Every row comes from one small tree of marks. Brackets hold a mark, then the marks that hang from it, in alphabetical order. Every link used is in the known rows. Which tree was each row made from?
(in the rows, 128 means zero)
Known rows
{W {H X} {J K Z}}: [124 165 107 120 177  76 111 103 143 141  73 120  85 133  92 106 159 149
 185 123  83 127 134 123 140 144 105 120 138 106 165 174 111 114 140 118
 137 100  90 120 144 160  88 121  91 103 156 103 143 138 111 147 115 116
 183  95 166 127 137  86]
{K {C Z} {H {W J} {X S}}}: [101 139 127 165 116  97 104 144  69 135 144 151 180 117 150 127 125 143
 144  70 160  96 164 124 183 147 142 113 171 157  98 111 109 115 186 129
 121  77  94 140 140 140 217 114 123  90 141 202 153 126  87  85 136 111
 174 165 184 119 113 150]
{H W {X C {J K} S} Z}: [146 125 138 109 130 118  54 167 101 118 111 154 135 169 214 191 124 181
 156 117 146  76 128 126 142 192  58 180 168 167 109 181 123 137 200 139
 144  98 126 114 175 162 158 122  75 228  97  63 113 150  96 121 127 116
 111 148 160 137  95 226]
{Z {H W} {S {X C}}}: [106  97 114  91  91 179 114 160  88  88  55 149 163 133 196 191  94 119
 127  58 121  87 143 212 122 205  60  73 122 112 126 136 135 150 111 148
 171  99 131 170 144 169 151  84 105 137  90 126 121  75 131 114 115  84
 132 159 193 140 137 138]
{J {K H} Z}: [146 152 121 121 167 106 156 111 107 166  94 112  96 116 121 117 131  97
 146 120  88  98 130 113 142 176 119 104 165  71 156 131 117 108 104 103
 155 126 118 165 126 154 114 109 106 130 139  92 156 137 124 162 100 100
 135 142 158 100 148  98]
{J K X}: [149 145 125 112 151 121 123 113 106 140  66 138  86 143 130 146 114 109
 163 131  79 121 138 142 131 183  99  84 139  96 165 139  87 115 114 119
 174 106 137 162 126 152  95 132 127 139 113  68 120 115 131 165  90  80
 137 109 158 120 129  86]
{W {H {X {C {Z S}}}} {J K}}: [133 178  87 107 168  90  96 150 137 114  67 116 131 139 101 115 142 141
 194 103 109 147 133 177 144 127  77 107 128 128 163 169 136 146 167 137
 124  84  97 113 143 175 120  97 107  85 141 165 150 117  91 137 137 103
 160 120 169 161 113 111]
{C {Z {H {W {J K}} {X S}}}}: [136 149 124 145 141 137  84 151 114 127 103 116 162 134 164 165 113 152
 174 100 109  71 135 154 136 121 114 107 166 144  97 165  89 129 146 120
 169  83 138 116 132 150 162 115  92 149  97 117 129 100 115 129 170 105
 144 120 165 134 122 114]
{C W X}: [156 172 123 134 150 136 117 101  77 172  61 158 118 109 114 133 136 132
 125 107 137 154 142 160 177 169  99 122 148  78 119 113 107 123 138 139
 141  90 128 149 101 133 130 110 131  94 151 116 126 119 170 114 104  74
 143 120 158 133 167 107]
{K S}: [129 141 132 132 122 122 152 111  85 150  72 147 152 111 128 136 123  92
 137  88 122 143 146 151 147 194 100 120 169  52 155  94 139 103 122 142
 182  80  88 155 143 138 151 103 180 100 137 139 128 127 124 144  98  54
 160 148 168 135 145  80]
{K {H X} {J {Z {S W}}}}: [105 122 112 139 118 155 135 153  69 149 121 109 135 119 135 131 114  95
 132  66 125  70 137  93 165 160  93 140 118 105 163 163 115 103 156 114
 100 124  88 141 134 127 141 102 149  83 115 170 142 117 126 122  94 100
 140 142 193  98 124 136]
{X {C {Z S}}}: [152 154 108  99 148 152 115 129  87 131  28 147 145 120 126 134 122 101
 134  95 145 121 140 207 136 169  78  99 150  94 141 128 153 142 137 142
 148 104 101 146 141 175 142  90 159 106 114 138 134 128 106 131 114  47
 137 166 161 162 108 110]
{Z {H {X C}} {S {W J}}}: [ 87  89 100 105 114 114  98 167 109  97  47 125 153 152 154 171 108 143
 148  91 109 118 113 190 116 169  78  93 113 105 142 176 133 150 168 166
 178 128 105 101 164 173 136  94  96  70 101 169 106  80 114 120 144 110
 157 125 196 177 120  91]
{H {W {J K X}} {Z S}}: [143 152 135 113 153 171 113 146 123  90  78 130 111 139 148 165 140 122
 183 106  63  36 129 112 141 170 114 123 153 115 136 159  99 104 147 124
 161 104 130 132 116 148 149 120 137 146 123  97 119  87  94 145 114  83
 142  88 145 113 115  85]
{K H}: [131 125 132 124 133  97 159 107  77 164  80 150 136 107 120 126 123 114
 135  94 121 151 153 159 136 194 112  92 168  57 153  99 130 115 106 127
 174  90  85 162 136 154 157 104 137  77 143 135 147 133 127 139  97  85
 149 159 173 135 166  75]
{Z {H {X C {S W}}}}: [ 99  76 103 113 102 109 100 161  86 111  82 139 162 160 181 183  98 139
 137 102 149 135 118 190 116 175  59 108 122 128 134 178 126 147 170 155
 176 119 122 121 175 155 137 109  88 119  86 122  89 122 123 125 135 114
 124 158 197 171 124 164]
{J {K H {S W}} X Z}: [124 139 105 144 128 113 169 149  98 134 135  87  86 128 126 131 109  75
 167 115  58  70 116  65 161 167 125 115 123  80 174 160  77  82 143 102
 132 136 143 152 100 109 100 127 122 129 124 111 145 123 111 156  80 105
 136 113 162  89 123 118]
{W {H {X C {J K}} Z}}: [132 129 114  93 159  70  76 145 120 130  85 145 101 165 132 156 150 172
 173 114 127 138 141 142 127 179  61 157 155 135 158 193 145 141 179 131
 127  85  85 107 180 185 108 120  47 145 131  81 137 164 100 136 117 134
 137 137 171 154 123 172]
{H {W J} {X C} {Z S}}: [115 110 138  96 133 134  79 148  97  93  55 170 150 142 183 173 151 167
 147  77 140  58 156 134 143 195  78 150 160 136 116 159 145 131 176 146
 148  94  83 120 153 159 184  99 136 129 126 122 110 103  79  95 125  88
 156 133 169 160 108 140]
{S {X C}}: [128 110 106  97 113  92 102 105  78 149  44 189 103 138 146 151 117 144
 117  93 151 153 160 189 138 219  76  85 129  93 142 123 136 148 134 132
 143 109 113 163 160 173 105 112 111 105 127  88 121 115 126 124  82  99
 167 143 186 148 138 147]
{H W X Z}: [133 102 159 113 131 139 101 106  69 125  67 195 124 127 184 176 159 161
 118  72 151  41 187  97 151 193  87 150 194 127 118 140 109 120 128 106
 148  76  95 136 138 129 161 125 139 143 131  54  97 124 119 104 105  71
 140 139 167 133 141 144]
{X C J S}: [138 139 117 113 124 114  87 139  97 145  66 154 152 153 137 145  96 137
 154 138 143 191 104 219 118 198  71 131 137  90 132 137 156 134 187 172
 174 109  99 128 191 191 152 109 105 158  98 127 134 174 112 137 101  92
 141 166 165 167 107 144]
{S {W {H {X C}} {J K Z}}}: [106 137  82 110 157  55 114 133 136 124  71 134  73 156 103 109 152 172
 179 132  96 127 109 115 139 145  84 122 109 113 159 194 115 129 171 107
 133 151 119  83 149 161  58 136  53  82 153 113 129 133  97 149 109 140
 157 100 168 136 118 138]
{S {X C {H {W {J K}} Z}}}: [130 108 111 104 130  96  87 138 124 108  76 182  96 162 150 174 147 188
 155  92 136  85 137 143 148 195 103 116 149 140  86 166 131 140 168 111
 152 126 125 121 146 169 109 127  28 140 117  67 133 114  94 137 136 161
 130 116 160 133 143 180]
{X {C W Z}}: [157 157 106 107 161 144 114 115  70 152  36 169 119 116 111 128 142 148
 130 111 155 126 140 174 158 165  94 111 159  75 101 130 147 135 142 124
 144 115 119 125 108 169 120 114 121  80 152 126 141 134 124 131 108  77
 125 147 143 144 135 132]
{J X Z}: [141 135 125 111 151 149 115  93  93 130  35 147  71 132 108 134 125  98
 146 128  99  97 147 140 131 183 110 101 131 100 156 154 103 101 123 120
 144 121 105 170 130 148 100 125 140 145 109  56 128 154 119 138  71  64
 165 120 156 125 116  92]
{W J}: [130 143 124 125 146 101 125  90 106 157  39 167 121 121  95 121 137 142
 146 115 114 160 141 173 129 181 122  97 163  52 135 109 133 118 130 135
 187 104  84 120 147 172 136 119 138  64 147 133 130 119 116 148 108  80
 185 122 160 151 142  44]
{Z {H W} S}: [119 123 142 112 120 214 146 147  94  96  53 131 180 113 176 174 105  90
 141  66 100  76 129 188 111 176  83  88 161  82 131 115 130 119  87 144
 211  88 118 156 127 154 175  87 148 127 101 144 121  89 140 136 128  48
 121 159 171 133 151  67]
{J {K C H} Z}: [118 146 120 125 155 102 155 122  99 161 116 112 112 119 127 108 131  73
 132  98 101  82 129 102 162 178 132  95 171  97 155 108 127 108 124 106
 153 136 116 173 136 165 129 107  96 105 153 143 157 133 109 151 110 114
 140 166 178  79 133 128]
{J K {X S} Z}: [157 166 112 119 162 145 112 119 121 126  89 107  88 146 128 141 114  81
 176 155  78 104 111 136 135 161 100 113 126 121 160 168  97 105 148 126
 152 123 144 170 136 143 107 126 128 198  94  57 120 150 114 159  98  86
 137 107 151 112 105 124]

Which tree is each row?
[114 141 114 128 134 119 126 164 117  99  91 135 121 155 153 149 107 138
 188 118  75 109 126 127 142 196 110 111 123 103 136 138 101 112 156 124
 183 120 138 137 126 144 135 123 129 134 119 130 138 101  80 150 104  96
 151 115 154 116 100 128]  {H {W {J {K S} {X C}}}}
[139 147 115 107 155 152  88 135 114 123  42 143 107 154 100 137 125 146
 152 134 136 134  84 190 128 181  89 139 130  99  88 174 164 131 187 164
 158 139 111 120 141 183 104 108  49 165  97 101 162 196 128 140 111 123
 110 150 134 150 136 161]  {X {C W} H {J Z}}
[113 136 110 154 116 164 158 129  64 169 102 129 124 116 111 119 117  85
 130  81 131  94 124  94 161 166 117 150 130  58 151 135 131  83 148  92
 130 145  93 128 130 129 112 126 167  71 133 158 133 133 113 154  90  79
 148 140 170  84 117 124]  {K {J Z} {S W}}
[105 133  85 130 103  69 145  98  99 148  67 177  94 119  75 110 144 172
 162  94 113 176 136 160 148 159 107  85 113  54 150 131 110 118 143 121
 129 105 104  89 136 155  81 141  84  15 173 155 129 104 130 138  74 121
 193  92 180 141 166  78]  {S {W H J} X}
[114 131 137 140 126 108 157 120  86 146  86 164 145 106 124 123 128 161
 147  94 109 126 152 140 136 187 135  98 170  57 117  92 118 106 112 120
 182 101  95 131 123 148 182 116 128  70 157 158 154 113 111 129 106  91
 165 142 157 125 161  64]  {K {H {W J}}}
[113 156 127 137 132 108 154 138  97 148 120 123 153 126 147 126 120  61
 142  79 109 115 127 117 166 188 113 107 175  86 161  82 131 109 134 127
 178  96 116 162 146 151 143 108 143  93 151 170 130 105 110 164 117  80
 147 157 183  92 129 120]  {J {K C S}}
[111 120 135 140 124 120 141 126  92 124  89 157 123 123 119 137 117 155
 168 111  86 117 155 138 136 189 136  87 138  85 132 118  87  96 126 124
 166 103 105 147 111 139 164 128 128  88 133 140 156 115 104 122  90  97
 166 122 158 122 140  69]  {K {H {W {J X}}}}
[112 146  96 172 125 169  94 151  56 178 127 114 188 123 111 138  92  69
 127  65 181 141 149 205 166 126 135 110 137 165 116 131 124 117 174 121
 116 106  89 171 152 165 179 104 118  63  89 207 153 135 119 112 171 110
 149 182 205 107 108 162]  {K {C {X S} {Z H}} J}
[102 114  98 123  91 135 125 138 107 120  58 129 138 125 125 161 103 121
 142  73  90 107 117 190 132 162 104  67 115  67 139 145 116 130 141 153
 161 117 122 113 139 167 117  99 100  51 116 165 115  56 141 129 115 111
 183 102 192 149 150  53]  {Z H {S {W J} X}}
[ 99  99 124 152 110  54 136 137  79 145 133 139 139 119 130 150 153 147
 145  70 127  93 157  71 175 174 133 159 172  82 140 153 122  95 186 131
 123  91  69 103 134 118 173 113 130  50 161 158 130 112  92 107 114 131
 187 115 188 143 147 112]  {K {H X Z} {S {W J}}}
[119 125 105 133 102  79 121  95  89 162  56 186  87 126 108 133 128 168
 129  94 122 132 141 149 155 179 114  86 126  55 129 124 101 129 149 120
 142 126 121  96 135 156  86 134 100  42 153 125 113  85 137 131  79 110
 197  90 179 140 150  83]  {S {W J} X}
[154 146 104 115 141 119 106 121  76 148  55 159 148 131 125 130 118 120
 139 119 168 157 136 205 136 164  86 111 154 109 123 133 146 134 162 140
 149 107 104 142 158 171 148 112 138 122 116 120 129 160  99 131 119  73
 137 172 159 158 108 147]  {X {C Z} S}
[142 157 101 109 144 132 108 150  98 120  99 142 149 143 105 140 155 162
 179 135 144 180  91 186 142 168  79 177 146  87 119 168 188 114 208 174
 127  89  88 101 156 181 162 110  70 120 150 146 143 187 102 132 109 130
 119 145 147 155 144 165]  {X {C {W {H Z}}} J S}
[136 130 123 121 154 140 106 116 111 102  65 153  97 146  74 155 163 148
 177 126 112 109 124 148 148 167 140 125 146 107  94 175 133 102 183 153
 152 103  94 119 109 150 133 122  84  99 124 101 138 145 108 131 131 137
 141  86 139 154 157  93]  {C {W {J {X {H Z}}}}}
[171 239  78 157 182 108 114 126 126 165 117 106 130 111  56  90 151 147
 205 138 112 194 105 174 187  88 124 130 130 101 118 150 104 108 183 135
 106  79 136 108  92 140 132 120  93  81 171 170 163 131 135 130 138 117
 150  90 139 133 155 112]  {C {W H {J K}} {X S} Z}
[100 144 105 124 121  99 134 131 119 109  71 138 139 125  97 119 145 142
 179  87 101 151 124 154 139 143  82 111 118  83 170 150 117 120 162 156
 140  84  87  88 141 142 126 111 130  40 155 185 116 104 120 128 101  88
 176 102 181 160 147  64]  {Z {S {W {H X} J}}}
[123 118 116  96 114 139  92 136  94 101  57 181 133 133 168 169 145 162
 136  73 130  69 153 158 157 203  90 121 146 111 113 142 151 134 167 135
 131 111 100 130 147 168 162  98 116 113 134 119 119  84  84 102 103 102
 171 120 172 142 119 144]  {H {W J} {Z {S {X C}}}}
[ 84 138  83 151 114 163 148 150  77 121 139 121 119 146  85 107 120  79
 174 108 125 131 104 122 157 143 121 124  81 131 172 163 120  79 191 115
  98 147  98 139 153 143 113 145 112  58 125 196 134 167  90 148  90 122
 142 139 186  73  95 172]  {K C {J {X {S {W H}}} Z}}
[128 114 125 112 113 142 120 149  97  89  75 171 173 154 163 161 110 139
 159 109 164 152 113 204 117 198  72 116 144 126  99 131 145 138 158 156
 200 107 124 148 168 154 169 115  99 169  85 119 122 169 106 133 129  95
  94 183 151 154 137 183]  {X C {H W} S}
[150 150 117 141 130 113 104 114 103 140  85 143 152 138 112 145 110 103
 155 110 160 197 125 217 142 167  94 121 137 135 125 136 113 128 173 170
 163  81 110 168 159 134 154 106 112 157  83 109 126 173 147 119 134  96
 130 152 167 171 155 145]  {C {X H S}}
[103 100 126 115 107 154 123 149  91 106  63 121 160 134 166 180 108 105
 134  68 112  82 129 165 119 159  66  96 137 100 155 160 110 138 130 153
 175  93 114 129 142 144 134  97 126  97  97 136  94  81 153 124 124  76
 134 137 196 157 145  82]  {Z {H X} {S W}}
[126 116 129 106 148  97 118 100  90 128  70 169 118 125 119 144 175 146
 151  86 147 126 178 131 144 174  85 143 177 114 162 157 137 114 134 126
 126  57  58 134 152 146 137 115 117  90 154  87 116 152 111 121 110  96
 156 132 180 154 159 117]  {W {H X Z}}
[132 148 118 141 144  48 112 140 120 157 139 107 145 138 137 137 117 142
 174 119 105 154 130 139 150 166 112 116 153 107 149 143 109 122 169 148
 160  79 103 142 156 146 169 107 108 120 132 145 141 114 115 136 132 136
 165 120 179 137 143 103]  {W {J {K {H {X S}}}}}
[100 169  87 147 142 196 138 151  80 120 142 107 135 135  76 103 133  76
 178 111 123 142 103 131 171 145 120 132  95 129 148 153 147  72 191 138
  93 117  96 163 129 146 142 122 116  70 141 208 158 166  98 137  95 124
 132 131 171  65 117 161]  {K {C {W H}} {J {X S} Z}}
[154 135 147 114 151  99  64 120 104 161  82 146  95 148 155 170 140 154
 142 108 122  79 148 112 142 178  85 157 184 121 140 172 115 130 164 127
 141  81  96 117 158 168 118 122  85 170 116  47 122 142 128 135 119 108
 147 118 170 142 124 135]  {H {X {J K}} Z}
[105 104 131 130 124 163 121 131 104  97  50 147 130 136 133 165 105 144
 168 107  79  97 143 175 104 175 128  74 133 100 118 144  93 106 110 131
 198 111 115 139 124 160 149 123 109 101  98 117 133  99 113 133 120  91
 161 114 164 135 134  52]  {Z {H {W {J X}}}}
[106 130 139 142 115 100 130 163  86 130 177 129 174 135 205 152 111 115
 149  77 131  85 140  99 174 182 100 113 168 152 133 103 100 122 157 125
 158  82 137 169 149 130 195 111 103 146 132 160 127 110 115 121 127 113
 120 172 190  86 135 189]  {J {K C {H W {X S}}}}
[131 122 118 135 109 121 141 124  99 120  83 155 146 144 119 145 115 117
 155 113 147 161  93 183 128 164  91 111 138  89 120 138 125 121 164 157
 190 115 125 117 158 138 127 130 102 121  99 128 106 157 136 152 120  99
 107 151 160 155 155 130]  {X H {S W}}
[133 127 109 101 123 109  62 107  92 156  35 167  76 145 129 142 109 149
 121 118 133 124 138 180 135 207  80 118 120 104 134 161 136 139 169 133
 121 135 106 143 168 192  84 115  73 163 100  67 148 160 121 120  69 112
 178 137 176 140 106 164]  {S {X C {J Z}}}
[102 100 109 120 138 107 109 144  64 166  98 137 124 137 132 132 115 128
 121  91 159 118 168 125 147 199  96 135 125 132 153 165 144 121 156 105
 110 133  63 170 161 160 145  99 119  95 111 134 163 156  99 116 110 127
 148 170 194 108 115 179]  {K {H {X C}} {J Z}}
[117 108  92 105 121 177 115 169  85  90  37 119 132 145 130 170  93  94
 152  98 104  83 121 203 114 147  84  69 107 120 145 187 106 136 147 137
 150 133 136 129 122 165 110 108 116  93  76 134 119 103 110 130 121  78
 125 145 174 162  97 111]  {J {X {C {Z H {S W}}}}}
[147 148 112  91 120 159  66 149  89 124  65 153 120 138 145 175 133 149
 129  90 136  95 118 175 164 199  65 148 138  94 115 160 170 139 200 172
 100  98 109 124 139 184 141  90  87 137 126 118 133 117 125 104  92 116
 145 123 167 148 132 165]  {H {Z {S {X {C W} J}}}}
[140 163 115 162 110 100 107 156 119 161 117 114 123 150 115 146  95 114
 167 102 117 154  91 155 159 152  95 142 127 109 127 156  82 124 193 141
 158 107 144 112 135 127  95 125  72 151  91 125 146 147 159 147 123 114
 120 125 162 139 141 156]  {C {X H {J {K {S W}}}}}
[136 130 133 123 147  68 129 127  96 163 114 131 119 128 154 144 122 129
 146  96 110 122 158 116 149 184  93  99 167 102 163 131 101 130 118 122
 158  80 114 161 136 141 134 108 108 123 133 103 137 109 141 138 111 107
 138 139 183 124 158 112]  {J {K {H X}}}
[105 141  87 172 116 114  98 139  83 158 101 125 159 125 104 128 111 108
 141  93 150 132 118 190 164 103 148  96 136 137 104 140 100 125 198 135
 135 124 120 108 137 158 154 123  85  40 118 203 127 114 115 108 163 119
 176 143 191 147 113 123]  {K {C {X {S {W J}}} {Z H}}}
[139 136 107 143 139  71 150 141 107 155 143 118 126 130 121 138 145 142
 171 126 100 112 100 103 158 151 134 134 169  69 132 152 126  99 181 122
 149 132 120  89 138 150 150 129  82  79 156 143 126 115  94 157 128 148
 142 117 161 123 147 107]  {X {S {W {J {K {H Z}}}}}}
[160 171 133 136 135 188 108 131  91 115  58 149 157 111 125 147 118 102
 144  67 156  99 147 197 158 137  96 113 150 153  98 133  91 134 141 135
 137  75 126 160 104 122 158 101 138 159  85 120 145 142 146  97 134  50
 115 157 149 148 140 141]  {C {X {H W}} {Z S}}
[130 125 126 112 119  93  53 145  94 137  74 156 146 162 162 162  96 157
 149 125 155 175 127 200 122 196  57 145 134 133 135 160 143 145 203 177
 154  86  94 134 198 177 156 105 103 176  86 112 122 169 117 112 106 101
 150 159 180 175 100 177]  {H {X C J S}}
[117 134 124 130 138 157 119 144  77 149 111 101 148 116 127 133 112  82
 135  72 129  90 157 121 155 175  95 138 132 118 167 155 135 105 145 127
 106  96  62 179 143 141 172  80 165 106 107 162 159 131 119 113 107  95
 154 150 193 102 123 124]  {K {H X} {J {Z S}}}
[106 137 108 159 128 190  91 167  51 151 140 116 195 130 137 152 112  99
 130  63 180  96 141 159 177 126 118 125 146 155  96 145 139 117 185 136
 114  89  94 145 135 159 184 101 112  56 112 215 139 114 127 111 168 123
 127 164 197  98 121 171]  {K {C W {Z {H {X S}}}} J}
